What can hang from each mark
j_959: j_68 j_88 j_284
j_686: j_70 j_88 j_196
j_523: j_109 j_196 j_459 j_465
j_88: j_686 j_959
j_459: j_523
j_68: j_959
j_861: j_523

Every row comes from one small tree of marks. The marks that hang from a mark follow it in brackets, in the order of their numbers. Every link used is in the known rows. Which tree was each row made from?
In the rows, zero is written as 128.
Known rows
j_861(j_523(j_459)): [104 151 130 101 128 167 115 137 155 131 113 112 123 125 151 130 157  96
 133 134 129 148]
j_523(j_109 j_196 j_465): [ 72 129 104 137 133 140 161 131 114 124 141 159 187 119 167  97 124 158
 190 127  97 183]
j_959(j_88(j_686) j_284): [101 115 157 146 112 121 158 154 134 124 129 122 119 159  57  97 165  96
  91 113  64 113]
j_959(j_88): [145 124 116 143 132 128 142 144 137 119 131 127 145 141 126 115 151 118
  92 124 111 117]
j_68(j_959(j_88(j_686) j_284)): [120 124 129 141 104 103 165 152 134 129 134  83 138 151  50  93 136 110
 122 115  89 118]
j_523(j_109 j_196 j_459): [104 140 119 112 134 154 170 139 131 122 123 110 187 119 175 108 116 168
 162 139 139 180]
j_523(j_459 j_465): [101 136 118 129 122 143 134 138 132 145 127 133 106 129 136 113 204 102
 121 146 157 168]
j_959(j_88(j_686(j_70 j_196)) j_284): [ 82 122 180 132 107 109 141 157 154 137 144 139 117 158  73 108 153  68
 137 118   4 132]
j_861(j_523(j_196 j_459)): [101 150 108 101 136 168 144 135 169 118 116 113 152 120 152 114 127 112
 165 135 127 160]
j_861(j_523(j_196)): [101 141 107 113 140 153 138 127 159 112 124 136 166 117 145 117  94 114
 187 118  95 140]
j_88(j_686 j_959(j_68 j_284)): [ 67 145 197 120 108 121 128 148 112 136 122 126  67 146  61 125 189 137
  91 126  77 140]
j_459(j_523(j_109)): [ 98 130 120 124 139 146 110 134 136 119 122 137 172 141 158 121 114 120
 127 138 109 146]
j_959(j_68 j_284): [ 99 142 178 134 114 119 165 141 132 123 120 141  66 132 117 120 182 106
 127 123  73 116]
j_861(j_523): [102 139 132 114 131 152 107 129 144 124 123 132 138 124 142 131 120 101
 157 118  97 127]
j_88(j_959(j_284)): [107 138 162 114 108 125 102 152 125 141 132 138 109 141 122 115 153 119
 130 101 119 151]
j_68(j_959(j_88(j_686))): [137 128 102 138 120 109 157 140 126 126 135  73 157 142  67 109 128 136
 100 133 120 122]
j_959(j_68): [115 144 148 131 129 126 155 128 124 121 122 134  87 122 128 137 165 133
 112 144 100 119]
j_686(j_70 j_88(j_959(j_68)) j_196): [ 88 154 168  99 115 123 102 163 113 128 150 121  94 124 169 144 171 114
 137 150  42 136]
j_861(j_523(j_109 j_196 j_459 j_465)): [ 46 147 109 110 132 177 147 142 139 125 126 142 187 114 184  99 153 121
 192 135  99 201]
j_88(j_686): [101 123 142 130 125 126 133 125 117 129 128 114 126 138  69 128 123 139
 106 137 112 127]
j_959(j_68 j_88(j_686(j_196)) j_284): [ 75 137 186 145 109 115 187 154 138 128 138 146  89 150  35 101 215  99
  90 138   6 104]
j_523(j_109 j_465): [ 73 126 128 137 123 137 132 135  97 134 138 157 159 125 160 113 154 139
 153 126 100 170]
j_68(j_959): [148 136  98 121 120 111 140 123 130 132 131  88 143 121 126 122 102 138
 161 127 148 135]

Write each row's tree
[ 80 138 167 100 118 118  77 138 127 151 146 130 121 141  85 142 123 133
 137 131  70 171]
j_88(j_686(j_70 j_196) j_959)
[100 125 150 130 123 115 132 144 142 134 143 131 140 149  81 125 138  99
 116 136  36 133]
j_959(j_88(j_686(j_70 j_196)))
[ 96 129 173 100 104 126  83 176 115 128 139 107 102 141 178 126 137  80
 159 107  73 144]
j_686(j_70 j_88(j_959(j_284)))
[ 76 156 181 112 100 125 133 168 112 129 151 136  92 131 124 113 206 103
 132 137  40 115]
j_686(j_88(j_959(j_68 j_284)) j_196)
[ 84 137 178  97  97 119  83 171 127 138 156 129 115 140 157 120 147  78
 179 116  39 143]
j_686(j_70 j_88(j_959(j_284)) j_196)
[ 77 137 134 125 122 151 138 144 109 141 129 136 147 125 160 111 182 133
 134 143 137 190]
j_523(j_109 j_459 j_465)
[115 138 167 148 116 119 178 160 139 116 122 140  83 142 116 107 208  91
  96 120  54 105]
j_959(j_68 j_88 j_284)
[147 132 118 138 106 105 161 154 146 127 135  99 146 141 115  92 143  97
 145 105 101 119]
j_68(j_959(j_88 j_284))
[101 145 162 103 120 128  99 164 104 117 133  99  82 127 187 152 161 121
 118 142  78 136]
j_686(j_70 j_88(j_959(j_68)))
[ 99 131 170 138 130 116 150 150 130 116 120 113  90 145 104 141 164 116
  78 141  42 127]
j_959(j_68 j_88(j_686(j_70)))
[105 148 147 114 122 136 122 156  96 117 136 105 101 126 157 135 184 142
  96 149 108 117]
j_686(j_88(j_959(j_68)))
[ 67 130  85 134 145 149 135 133 146 117 133 166 190 132 167  94 129 115
 178 143  98 178]
j_459(j_523(j_109 j_196 j_465))
[ 79 152 121  97 136 177 146 140 145 117 117 116 197 116 185 111 111 141
 182 130 109 181]
j_861(j_523(j_109 j_196 j_459))
[ 77 141 117 110 139 162 146 133 134 109 127 136 209 115 176 112  79 147
 203 115  75 162]
j_861(j_523(j_109 j_196))
[ 73 142  93 124 136 152 131 130 153 120 133 162 154 116 149 103 138  96
 202 122  86 162]
j_861(j_523(j_196 j_465))
[ 74 150  95 112 134 168 139 136 162 128 123 140 144 118 153 102 174  89
 182 139 119 179]
j_861(j_523(j_196 j_459 j_465))
[101 130 155 111 104 132 107 170 107 126 143 113 119 141 142 112 154 105
 132 114 100 122]
j_686(j_88(j_959(j_284)))
[ 83 143 149 112 119 126  99 133 116 150 147 133 137 141  50 125 145 152
 106 138 100 151]
j_88(j_686(j_196) j_959)
[ 89 145 179 114 105 130 130 172 104 120 136 116  77 136 143 119 195 110
 113 127  78 116]
j_686(j_88(j_959(j_68 j_284)))
